Known rows, with every step that occurs:
runuvu/zovilug: [-3.13, 0.36, 2.05, 0.38, -3.36, -0.83, 0.92, -1.10, -2.44, -1.33, 0.03, -0.13, -2.87, 1.45, -1.65, -0.21, -2.64, 1.57, 3.00, 1.72, -0.75]
fezo/runuvu/mugi/zovilug/pameb: [-1.98, 0.61, 0.43, 1.98, 1.92, -2.74, -1.02, -4.15, 1.15, -4.63, -2.57, -1.26, 0.82, -0.60, 1.26, 3.32, -3.09, -0.57, -2.53, 2.62, -2.25]
fezo/runuvu: [2.26, -0.45, 0.76, 1.17, -1.18, -1.33, 0.00, 3.55, -2.43, -1.63, 2.29, 0.88, 1.96, -3.64, 2.06, -0.99, 2.24, -0.43, 2.37, -0.59, -0.66]
zovilug/pameb/mafa: [-0.28, -1.32, -4.32, -5.79, 1.46, -0.41, 2.62, -1.27, 1.98, 3.88, -1.07, 4.57, -0.79, 1.26, -1.51, -0.84, 3.23, 4.10, 0.90, -1.91, 2.76]
mafa/pameb/zovilug/mugi/fezo: [2.68, -1.16, 0.49, 1.29, 0.85, 8.48, -1.45, 0.69, -0.90, 2.20, -0.17, 2.06, 2.90, 0.55, -3.86, -1.72, 4.19, 0.57, -3.34, -3.44, -0.70]
mugi/fezo: [0.83, 0.11, 0.10, 3.66, -1.85, 4.00, -1.97, 1.44, -1.68, 1.20, 1.25, -2.85, 0.89, -2.18, 0.17, -1.93, 3.52, -3.58, 0.02, -0.41, 0.22]
zovilug/mugi/runuvu: [1.37, -1.01, 4.94, 1.37, -1.66, 4.33, -4.43, 1.19, -1.94, -2.81, -4.77, 0.31, -1.38, 0.15, 3.08, -0.15, 4.01, -2.53, -1.48, -0.98, 1.08]
mafa/pameb/zovilug/mugi/runuvu: [2.88, -1.95, 3.72, -2.29, 1.21, 5.34, -1.84, 2.78, -3.34, -2.04, -3.26, 4.49, -0.07, 1.02, -0.30, -0.71, 3.38, 1.07, -1.27, -1.60, 1.21]
mafa/pameb/zovilug: [2.12, -3.07, -0.50, -6.74, 4.07, 2.60, 4.94, 5.17, -4.06, 3.96, 3.87, 8.15, 0.69, 0.74, -4.61, -3.44, 1.38, 5.79, 3.00, -0.67, 1.40]
runuvu/mugi: [-1.81, 1.08, 6.14, 1.46, -4.34, 0.61, 0.90, 0.05, -1.59, 2.70, 3.69, 1.87, -3.55, 0.50, -1.73, 0.45, -1.20, -1.23, 2.43, -0.68, -1.09]
mugi/runuvu/fezo/zovilug/mafa/pameb: [-0.85, -0.45, -1.90, -5.54, 1.59, -3.54, 2.22, 0.96, 0.51, 1.50, -0.27, -0.77, -1.17, -1.06, 0.43, -0.02, -3.91, 1.23, 0.93, 4.82, 1.80]
mugi/zovilug/pameb: [-2.30, -1.58, -2.30, -0.70, 4.87, -1.13, -0.67, -3.01, 1.22, -2.38, -4.71, -1.02, 0.58, 0.20, 2.10, 0.77, -0.75, 0.67, -2.27, 3.70, 0.37]
zovilug/mafa/pameb: [-1.01, -2.10, -1.87, -8.71, 1.87, -1.36, 3.80, 2.20, 0.35, 6.37, 0.19, 3.24, -1.29, -0.77, -2.02, -3.58, -0.27, 4.69, 2.05, 4.74, 2.73]
fezo/zovilug/mugi: [0.03, 0.03, 2.27, 2.39, 0.81, 2.48, -1.37, 0.02, 1.82, 0.05, -1.28, 1.76, 1.19, 1.52, 1.57, 0.61, 1.10, 0.43, -2.64, -2.78, -0.40]
mugi/runuvu/fezo/zovilug/mafa: [-0.55, 0.79, -1.87, 0.54, 0.47, -3.81, -0.51, -1.77, 3.03, 0.54, -1.22, -4.90, -2.06, 0.89, 3.48, 0.61, -1.98, -3.50, -0.23, 1.47, 1.35]
runuvu/fezo/zovilug/mafa: [-1.21, 0.37, -2.79, 0.00, 1.07, -3.75, 1.17, -2.30, 4.09, 3.47, 0.36, -3.84, -1.71, 1.35, 1.90, -0.21, -2.18, -1.88, 0.02, 0.86, 1.03]
mafa/pameb/zovilug/fezo/runuvu/mugi: [1.77, 2.23, 3.72, 1.18, -1.90, 1.37, 0.99, 1.62, -1.40, -0.35, 5.12, 3.17, 1.41, -0.11, -4.77, 1.88, -1.61, 0.94, -0.09, -3.13, -2.83]
runuvu/zovilug/mugi/fezo: [-0.68, 0.99, 2.15, 5.85, -3.86, 6.27, -4.08, -3.31, 0.14, -1.11, -2.57, -3.20, 0.56, 0.96, -1.92, 0.33, 1.63, -2.19, -3.30, -1.86, -2.13]
mugi/zovilug: [-1.33, -2.67, 0.27, 1.05, 2.17, -0.36, -1.47, 1.68, -2.86, -3.50, -1.60, -0.67, 0.57, -0.59, 2.67, -0.53, 0.20, -0.26, 1.29, 1.71, -0.46]
mugi/runuvu/zovilug/mafa/pameb: [-2.21, -0.44, -0.48, -7.23, -0.61, -2.66, 2.22, 0.30, -1.08, 0.78, -2.13, 0.95, -2.79, 0.07, -1.89, -1.39, -3.32, 3.80, 2.00, 6.29, 1.70]
fezo/runuvu/mugi: [0.28, 1.94, 5.61, 3.20, -5.00, -1.35, 0.31, 0.75, -1.97, -0.78, 4.50, 1.25, -1.00, -1.89, -0.56, 1.64, -1.33, -1.72, 2.16, -1.44, -2.67]

Rows:
[3.11, 0.91, -0.31, 4.89, -2.39, 1.01, -2.31, 2.64, -2.18, -2.77, 2.20, -2.72, 3.75, -4.84, 1.75, -0.49, 3.17, -3.42, 0.27, -1.16, -1.64]
mugi/fezo/runuvu
[-1.12, -0.51, -2.85, -7.25, 2.85, -3.58, 4.17, 2.46, 1.22, 4.02, 1.18, 2.52, -0.04, -0.85, -0.58, -2.00, -2.58, 4.36, 1.36, 4.62, 2.23]
fezo/zovilug/mafa/pameb
[-1.39, 1.31, -1.73, 1.59, 2.62, -2.81, -0.36, -4.05, 2.43, -2.89, -2.52, -3.91, -0.60, -0.13, 3.08, 3.51, -3.58, -2.82, -2.48, 2.50, 0.79]
mugi/runuvu/fezo/zovilug/pameb
[-0.33, -0.24, -2.97, -2.15, 0.57, -2.88, 0.78, -2.76, 1.26, -2.34, -1.11, 2.82, 0.82, 0.41, -0.68, 2.58, -0.06, 2.81, -0.22, -1.92, -0.74]
fezo/runuvu/mugi/zovilug/pameb/mafa
[-0.53, 3.91, 1.83, 6.57, -2.55, -0.45, -0.87, 0.43, -0.14, -2.08, 4.35, -2.91, 0.96, -1.23, 0.96, 2.28, -2.71, -4.21, -0.57, -1.10, -1.84]
runuvu/mugi/fezo/zovilug
[1.67, -1.77, -2.48, -4.15, 3.31, 0.64, 2.53, 0.85, 1.75, 6.19, 0.39, 2.92, -1.34, 3.22, -1.53, -4.37, 3.59, 2.01, 0.88, -1.53, 2.38]
pameb/zovilug/mafa
[2.40, -2.51, 2.54, -0.24, 2.14, 7.01, -0.26, 0.58, -0.10, 3.29, -1.00, 5.89, 0.70, 3.69, -2.59, -2.05, 5.06, 2.55, -2.00, -5.73, 0.02]
pameb/zovilug/mugi
[-0.31, 0.22, -5.32, -4.43, 2.41, -2.68, 2.96, -1.04, 2.75, 1.57, -0.08, 3.82, 0.46, 1.21, -0.06, 0.73, 0.92, 3.80, 0.24, -1.97, 2.26]
fezo/zovilug/pameb/mafa
[-0.60, 0.35, -3.53, -4.80, 2.12, -2.13, 2.66, 1.89, 1.40, 3.28, 1.15, 0.23, 1.09, -1.59, -0.85, -1.69, -2.01, 2.47, 0.03, 4.25, 1.56]
mugi/fezo/zovilug/mafa/pameb
[-0.99, 1.22, 1.53, 2.10, -4.04, -2.79, 0.28, -0.37, -2.84, -4.75, 0.80, -0.74, -0.31, -1.01, -0.43, 0.96, -2.78, 1.01, 2.70, 1.07, -2.45]
fezo/runuvu/zovilug
[-0.75, 3.29, -1.22, 2.72, -1.05, -2.24, -0.31, -1.79, 4.04, 1.99, 1.32, -3.86, -0.61, 0.66, 1.14, 0.17, -1.47, -3.27, -1.61, 0.34, -0.04]
runuvu/mugi/fezo/zovilug/mafa
[2.05, 0.20, -1.03, 4.41, 1.31, 0.28, -3.53, 2.16, -0.77, -6.01, -0.45, -2.71, 4.87, -2.04, 1.90, 1.23, 1.40, -1.54, -1.66, -1.73, -2.12]
mugi/zovilug/fezo/runuvu
[-0.73, 0.85, -2.79, -1.46, 1.93, -3.85, 1.45, 0.29, 3.65, 3.01, 0.12, -1.13, -0.82, 1.03, 2.66, -1.64, -0.34, -0.09, 0.18, 1.27, 1.96]
fezo/zovilug/mafa
[2.73, 0.98, -0.28, 3.09, -0.32, 1.19, -2.08, 2.78, -0.15, -1.94, 1.37, -1.26, 3.69, -2.07, 0.64, -0.02, 2.86, -1.20, -0.80, -2.64, -0.93]
zovilug/fezo/runuvu
[-1.53, 0.89, 2.22, 4.64, 0.15, 2.81, -3.57, -0.80, 0.38, -2.78, -0.60, -2.77, 0.86, 2.18, -1.06, 2.03, -0.95, -2.11, -2.48, -1.81, -2.03]
runuvu/mugi/zovilug/fezo
[-1.02, 0.33, -0.15, 3.13, 0.07, -2.29, 1.03, -0.13, -0.04, -0.27, 3.13, -2.79, -0.38, -0.34, 1.95, 1.87, -3.58, -2.59, 1.41, -0.52, -0.46]
runuvu/fezo/zovilug
[-0.22, 1.26, -4.94, -1.44, -1.69, -1.43, 0.72, -3.82, 1.48, -1.66, -1.44, 0.71, 0.86, 0.32, -2.46, 1.64, 0.53, 2.75, -0.40, -1.72, -0.29]
mugi/fezo/runuvu/zovilug/pameb/mafa
[-0.01, -1.61, 2.87, 2.27, -2.62, 1.22, -2.19, -0.66, -2.98, -1.10, -0.80, -4.39, -3.26, -0.89, 1.96, 1.04, -0.18, -5.18, 1.95, 0.51, 0.48]
mugi/runuvu/fezo
[1.64, -2.18, 3.59, 2.73, -1.00, 5.01, -2.91, -2.00, -1.75, -0.75, -2.19, -1.62, -2.00, 1.92, -0.11, 1.26, 1.46, -3.64, -1.10, -3.36, -0.37]
pameb/zovilug/mugi/runuvu/fezo
[-1.18, 1.12, -1.45, -0.77, -2.24, -4.17, 0.58, -2.45, 1.84, -0.14, -1.42, -2.12, -1.58, 0.85, -0.01, -0.92, -1.43, 0.97, 1.13, 2.10, -0.50]
fezo/runuvu/zovilug/mafa
